Known rows, with every way that one mark hangs from another
k_734(k_818): [99 -26 -25 81 68 27 -66 -91 -116 12 253 -60 -36 -32 13 -62 -52 97 -82 113 -38 253 17 150 -15 -155 16 -72 -2 11 -54 117 -99]
k_97(k_170(k_464) k_218(k_199 k_327 k_862 k_873 k_954)): [78 -2 -313 171 -330 153 -101 -284 -101 150 68 -401 -60 -267 -461 -255 -158 121 96 -26 -197 210 -196 94 308 63 211 -340 175 -323 -113 -226 74]
k_818(k_97(k_218)): [71 18 -4 156 60 227 -12 -98 -85 -47 -2 -107 -55 -71 158 80 -91 77 -15 38 -59 55 283 -47 74 -95 82 -70 -52 -31 66 193 -63]
k_767(k_218(k_327 k_817 k_862 k_873) k_380): [111 61 -89 145 -110 418 -71 -336 238 27 192 -137 -52 -172 -141 -330 21 -203 -240 -155 61 -115 -64 101 94 188 534 -565 -43 -192 2 -185 55]
k_327(k_218(k_678 k_954)): [164 110 -53 260 120 151 -98 -111 -190 112 73 -50 -135 -18 -148 -94 -40 102 22 2 -40 -151 -54 -35 145 -72 132 -42 217 38 -117 111 39]
k_862(k_218(k_678 k_873)): [32 62 138 157 83 177 -173 -53 -2 135 140 -80 -116 -67 -35 -21 -12 78 0 -71 -82 48 -118 100 174 -74 171 -264 56 -44 -253 -55 17]
k_678(k_218(k_199 k_862 k_873)): [42 90 32 85 79 227 -207 -136 27 21 233 -212 -155 -291 -63 -83 -191 125 38 -148 -180 260 -172 94 170 -3 184 -386 166 1 54 -168 6]
k_218(k_199 k_327 k_678 k_817 k_873 k_954): [461 89 -235 237 -248 306 -211 -119 27 123 167 -273 -120 6 -319 -789 -51 26 -3 -64 -30 -57 -175 44 321 -25 334 -494 251 -579 -320 -331 52]
k_862(k_218(k_327 k_817 k_873 k_954)): [110 53 -130 56 -398 113 -217 -95 91 168 91 -108 -131 -64 -206 -281 37 73 -17 -6 5 -255 -133 92 256 -62 368 -451 90 -369 -291 -315 30]
k_5(k_879(k_170(k_464))): [58 103 -46 130 -5 1 -60 6 -237 -103 -69 109 -8 -160 -73 -86 -315 142 -268 -153 -18 70 47 35 -73 -163 -76 149 -84 1 -26 98 -141]
k_734(k_818(k_76 k_97(k_170))): [-57 -183 -43 87 31 -1 -17 5 -163 102 254 -228 -31 -12 110 16 -26 52 -43 250 -33 345 213 8 273 -262 -120 -79 -15 8 -102 212 -244]
k_199(k_218): [-35 78 80 119 24 148 -151 -79 -90 97 -4 106 -96 -61 -37 65 -26 112 -44 10 -25 14 -92 136 -42 -96 103 11 -41 51 6 62 -42]
k_97(k_170 k_818): [16 23 -9 27 -11 6 -4 130 -115 292 -40 -214 -63 -138 -286 209 109 228 -49 0 -88 -89 113 222 14 -81 -94 -68 -50 19 -109 -79 -68]
k_879(k_170): [117 135 -24 139 78 29 -19 35 -124 88 -95 33 -102 -52 -363 -14 -38 141 73 -129 -37 2 -26 33 56 -134 -75 -1 -155 -18 113 54 -52]
k_678(k_218(k_199 k_327 k_862 k_873)): [93 89 -180 65 -62 197 -236 -236 61 28 246 -241 -161 -227 -66 -219 -176 120 35 -147 -153 109 -169 139 181 1 237 -467 85 -120 61 -193 15]
k_199(k_218(k_327 k_678 k_862 k_954)): [160 82 -236 259 -37 219 -267 -279 -148 111 336 -75 -113 89 -140 -335 -43 73 17 104 17 -213 -262 158 131 -49 206 -163 263 -224 16 184 -7]
k_678(k_218(k_199 k_327 k_817 k_862 k_873 k_954)): [196 86 -178 75 -272 288 -275 -172 80 58 288 -329 -164 -185 -244 -407 -134 106 13 -87 -79 -82 -235 75 288 19 348 -597 272 -351 -36 -313 37]
k_873(k_218(k_199 k_327 k_817 k_862 k_954)): [109 78 -218 192 -162 158 -176 -241 10 7 239 -274 -150 20 -265 -583 -65 204 -71 89 52 -168 -174 20 389 13 366 -374 202 -459 9 -36 35]
k_199(k_218(k_327 k_817 k_862 k_954)): [161 68 -196 152 -238 200 -257 -220 -54 111 272 -36 -115 20 -221 -331 -31 76 -69 93 68 -308 -220 148 140 -55 283 -222 218 -325 11 -23 -11]
k_218(k_678): [215 104 51 248 224 217 -67 -30 -96 72 136 -24 -103 37 -82 -134 -50 79 -40 -59 -32 -42 18 74 5 -79 11 -51 47 -39 -121 168 -2]
k_464(k_170): [32 74 -157 17 112 25 91 -74 -154 214 -79 40 -84 -121 -41 14 -9 155 -15 -120 -48 145 -40 102 -26 -150 23 43 -88 -15 222 -36 4]
k_862(k_218(k_199 k_817 k_873)): [-4 51 154 70 -86 214 -172 22 116 117 60 -60 -124 -173 -146 -117 -41 85 -62 -66 -79 109 -120 30 251 -78 271 -396 2 -254 -277 -305 19]
k_327(k_218): [40 113 -16 152 121 53 -42 -112 -100 76 -29 84 -134 -130 -42 103 -76 119 -31 -68 -75 -53 44 22 36 -90 106 31 -19 179 -22 29 10]
k_818(k_76 k_97(k_170(k_464) k_218(k_862))): [-174 -182 -8 203 -9 152 51 -96 -167 71 121 -283 -55 -124 54 202 -148 56 18 138 -92 231 219 -78 405 -151 -77 -45 63 -33 -43 247 -171]
k_767(k_218(k_817 k_862 k_954)): [60 76 -52 138 -66 273 -165 -158 46 59 227 -53 -85 -71 -229 -169 -76 82 -70 32 47 -187 -61 -5 250 -13 317 -405 230 -180 1 -4 45]
k_879(k_5 k_170(k_464)): [154 74 56 220 -47 -38 33 22 -192 -15 -68 117 -21 -36 -122 -12 -210 67 181 -163 -45 86 9 84 36 -250 -238 114 -224 -17 168 181 -136]
k_734(k_818(k_76)): [-75 -115 5 91 80 0 -51 -67 -133 100 285 -98 -57 -7 106 61 1 69 -55 206 -27 343 38 117 183 -246 -36 -58 11 -13 -177 103 -212]
k_199(k_218(k_327 k_678 k_817 k_862 k_873 k_954)): [315 72 -130 235 -180 287 -314 -264 -75 144 367 -180 -117 17 -219 -496 -51 34 -41 14 23 -184 -311 186 240 -23 313 -307 350 -328 -112 -113 3]
k_199(k_218(k_678 k_817 k_873)): [198 71 237 183 9 345 -220 -62 -61 132 123 -86 -104 -43 -124 -163 -20 47 -113 -89 -3 14 -197 157 105 -54 175 -153 121 -90 -186 -135 -25]
k_734(k_818(k_76 k_97(k_170(k_464) k_218))): [-147 -254 29 102 -42 105 30 -68 -207 33 205 -346 3 -51 116 183 -81 61 -47 245 -62 412 174 -4 314 -217 -109 -80 -37 2 -117 251 -238]

Rows
[144 92 -226 283 4 112 -175 -310 -117 34 315 -296 -151 126 -156 -484 -30 201 -7 93 39 -231 -168 95 311 20 264 -245 245 -253 30 214 29]
k_873(k_218(k_327 k_678 k_862 k_954))
[254 83 -136 223 -43 234 -152 -69 -11 49 307 -81 -114 -94 -331 -492 -135 77 -29 66 -17 -7 -141 -26 251 -49 248 -300 388 -449 -58 -92 34]
k_218(k_199 k_817 k_862 k_954)
[202 104 -43 305 317 178 -154 -252 -113 63 263 -106 -147 -194 -81 -235 -189 70 15 -112 -162 253 -161 36 267 -46 179 -147 273 29 -72 -54 38]
k_327(k_218(k_199 k_678 k_862 k_873))
[25 54 222 151 62 327 -142 59 32 108 184 -73 -119 49 -142 13 22 88 -134 -3 40 -246 -80 20 169 -81 141 -279 8 -194 -264 62 11]
k_862(k_218(k_678 k_817))
[34 -185 -98 111 -66 160 -102 -242 -97 24 443 -350 -44 -22 229 -74 -62 10 -77 234 -13 314 131 74 399 -215 101 -248 103 -191 -113 59 -243]
k_734(k_818(k_76 k_97(k_218(k_327 k_817 k_862 k_873))))
[76 46 203 155 42 335 -192 26 71 111 160 -150 -121 -75 -152 -180 -40 63 -67 -67 -56 76 -171 14 298 -67 233 -419 70 -283 -340 -200 27]
k_862(k_218(k_199 k_678 k_817 k_873))
[47 61 -101 155 -14 194 -210 -143 57 114 145 -138 -129 -37 -67 -257 -37 77 21 -54 -100 61 -163 93 252 -68 247 -424 -42 -272 -268 -130 29]
k_862(k_218(k_199 k_327 k_678 k_873))
[448 84 -48 326 33 337 -228 -124 -35 88 417 -262 -116 -97 -330 -698 -150 18 2 -37 -71 150 -261 19 378 -10 287 -414 559 -465 -216 -216 58]
k_218(k_199 k_678 k_817 k_862 k_873 k_954)
[463 86 -199 287 21 324 -226 -255 67 57 436 -246 -123 -47 -218 -730 -163 20 -81 -125 -55 35 -194 141 319 -17 266 -452 254 -484 -175 -221 38]
k_218(k_199 k_327 k_678 k_817 k_862 k_873)
[160 75 137 203 -57 363 -214 -10 -118 135 133 -74 -102 72 -221 -183 19 72 -88 61 73 -209 -203 53 112 -63 176 -145 209 -202 -155 48 -11]
k_199(k_218(k_678 k_817 k_954))
[-114 -81 118 44 -77 235 -92 -35 -96 427 184 -539 -94 -229 -289 398 159 195 -67 67 -92 65 15 236 421 -84 43 -259 198 -180 -286 -386 -158]
k_97(k_170 k_218(k_817 k_862 k_873) k_818(k_76))
[67 91 79 171 128 273 -146 -163 28 76 65 -89 -74 -94 -39 -88 -53 64 -18 -125 -59 111 -36 78 186 -22 217 -353 21 69 -119 -44 32]
k_767(k_218(k_678 k_873))
[80 53 -154 70 -356 162 -233 -80 122 146 77 -134 -133 -86 -230 -379 -5 78 13 2 -32 -94 -173 31 325 -60 395 -525 82 -471 -301 -356 37]
k_862(k_218(k_199 k_327 k_817 k_873 k_954))
[42 49 100 176 -24 361 -187 75 13 121 171 -144 -117 41 -264 -203 2 90 -45 79 21 -148 -179 -83 293 -75 238 -404 163 -398 -305 -19 43]
k_862(k_218(k_199 k_678 k_817 k_954))
[164 100 62 141 16 173 -98 -81 -1 82 -24 -47 -142 -240 -145 -159 -115 79 -65 -147 -104 141 -57 -6 216 -70 238 -185 72 -47 -172 -326 33]
k_327(k_218(k_199 k_817 k_873))
[267 110 -105 302 136 111 -176 -266 -177 119 282 -123 -145 -147 -140 -255 -118 62 63 -51 -113 36 -171 48 256 -41 219 -122 441 35 -91 -30 48]
k_327(k_218(k_678 k_862 k_873 k_954))
[-112 -184 8 101 69 136 -31 -127 -165 17 278 -250 -29 4 282 168 -34 47 -43 279 -22 381 205 3 283 -253 -15 -94 1 -31 -87 228 -258]
k_734(k_818(k_76 k_97(k_218)))
[-152 -105 31 167 66 199 10 -75 -100 67 34 -156 -89 -37 272 234 -32 48 23 158 -39 173 320 -93 315 -209 22 -51 -22 -54 -74 171 -207]
k_818(k_76 k_97(k_218))
[45 95 -164 60 -39 192 -183 -200 17 21 275 -162 -163 -106 -52 -25 -121 145 -21 -80 -54 -214 -79 147 51 -19 144 -327 23 -36 137 61 5]
k_678(k_218(k_327 k_862))
[404 88 -383 194 -302 142 -232 -258 62 84 319 -185 -128 -141 -314 -793 -138 40 15 -32 -62 13 -203 100 345 -19 408 -483 371 -571 -131 -384 45]
k_218(k_199 k_327 k_817 k_862 k_873 k_954)
[340 101 -13 290 52 224 -187 -206 -124 121 315 -172 -148 -114 -228 -319 -105 43 -38 -65 -50 -94 -179 27 307 -27 255 -201 467 -91 -162 -124 52]
k_327(k_218(k_678 k_817 k_862 k_873 k_954))
[318 98 -47 300 96 271 -194 -184 -99 98 298 -199 -147 -147 -258 -415 -145 51 -8 -52 -84 58 -225 -36 380 -25 287 -276 462 -198 -168 -173 62]
k_327(k_218(k_199 k_678 k_817 k_862 k_873 k_954))
[503 85 -323 306 -143 296 -256 -254 13 86 439 -297 -128 -25 -330 -882 -134 12 -1 -33 -41 -37 -255 84 393 -4 361 -514 452 -611 -208 -248 58]
k_218(k_199 k_327 k_678 k_817 k_862 k_873 k_954)
[149 100 12 192 124 157 -89 -153 -65 52 225 14 -141 -138 -143 -31 -121 95 -123 -54 -27 -170 -36 25 148 -66 156 -58 171 22 0 -6 27]
k_327(k_218(k_817 k_862))
[269 99 -67 199 -70 98 -160 -203 -83 114 218 -80 -143 -208 -213 -249 -114 65 -19 -59 -68 -54 -131 34 269 -39 293 -169 400 -68 -97 -238 48]
k_327(k_218(k_817 k_862 k_873 k_954))
[-39 92 -153 134 -37 66 -97 -195 3 3 -21 -162 -147 -1 -79 -329 -41 227 -41 9 -14 5 -48 68 215 -18 239 -233 -136 -209 14 20 6]
k_873(k_218(k_199 k_327))
[81 72 73 262 233 265 -212 -177 -155 80 316 -8 -102 10 -61 -67 -82 83 -51 27 -15 -2 -207 155 58 -61 90 -30 186 3 43 233 -32]
k_199(k_218(k_678 k_862))
[109 93 -54 119 -175 312 -170 -96 -52 288 108 -402 -104 -262 -586 -142 2 134 13 1 -138 131 -141 27 322 44 230 -384 301 -363 -185 -397 62]
k_97(k_170 k_218(k_199 k_817 k_862 k_873 k_954))
[192 84 -166 278 -38 273 -196 -231 -31 13 335 -368 -153 115 -275 -649 -54 187 -80 84 71 -207 -220 9 427 28 329 -403 269 -487 -51 72 39]
k_873(k_218(k_199 k_327 k_678 k_817 k_862 k_954))
[-298 -176 124 66 -115 144 80 33 -192 281 -82 -433 -39 -170 -183 600 54 227 -30 92 -99 113 70 166 283 -107 -119 -51 -62 -13 -254 -37 -169]
k_97(k_170(k_464) k_218 k_818(k_76))
[111 82 140 279 229 329 -133 -132 -31 -23 319 -296 -144 36 -187 -382 -96 188 -149 9 33 6 -169 4 353 13 202 -269 190 -277 -28 120 17]
k_873(k_218(k_199 k_678 k_817 k_862))
[162 113 -28 293 330 176 -105 -221 -157 55 289 -31 -140 -62 -63 -39 -135 89 -38 -44 -66 -72 -74 36 136 -65 80 -6 210 119 8 198 25]
k_327(k_218(k_678 k_862))
[30 85 87 195 108 202 -111 -134 7 -23 211 -201 -142 -53 -172 -315 -100 205 -134 18 7 44 -119 20 312 -2 242 -238 123 -244 34 11 9]
k_873(k_218(k_199 k_817 k_862))
[203 69 -44 226 14 346 -247 -214 -58 80 369 -85 -111 94 -142 -274 -55 62 -143 13 66 -294 -212 177 117 -54 179 -191 127 -250 -13 107 -18]
k_199(k_218(k_327 k_678 k_817 k_862))
[273 73 83 250 -40 317 -290 -162 -115 139 341 -145 -107 -43 -217 -354 -62 39 -47 10 1 -30 -315 142 229 -29 259 -224 440 -213 -120 -88 0]
k_199(k_218(k_678 k_817 k_862 k_873 k_954))
[59 91 91 136 -150 139 -96 -37 -38 54 12 -201 -138 17 -223 -269 30 214 -91 56 73 -200 -59 7 243 -5 271 -200 132 -214 -76 -30 13]
k_873(k_218(k_817 k_954))
[-97 -179 -196 66 -155 87 -61 -125 -181 145 239 -383 -35 23 39 34 49 71 5 330 -24 220 178 1 343 -223 -7 -204 18 -158 -127 147 -224]
k_734(k_818(k_76 k_97(k_170 k_218(k_327 k_954))))
[140 90 -185 178 -202 102 -157 -244 -14 34 248 -246 -146 56 -235 -481 -21 204 -93 85 82 -327 -127 79 309 18 341 -297 207 -356 25 13 30]
k_873(k_218(k_327 k_817 k_862 k_954))
[129 85 -168 204 -112 219 -234 -172 -136 137 117 -59 -108 111 -132 -265 23 89 11 78 35 -229 -187 124 75 -64 192 -147 102 -201 -79 119 -12]
k_199(k_218(k_327 k_678 k_954))
[125 115 -114 127 -96 268 -128 -169 -80 302 -7 -391 -99 -99 -372 -2 89 137 11 -96 -120 -43 -12 158 140 25 94 -272 -61 -154 -229 -207 44]
k_97(k_170 k_218(k_327 k_678 k_873))
[250 72 22 163 -132 311 -248 -157 -18 133 145 -122 -113 15 -123 -301 -9 49 -109 -85 27 -144 -197 202 125 -53 232 -240 34 -203 -181 -157 -21]
k_199(k_218(k_327 k_678 k_817 k_873))
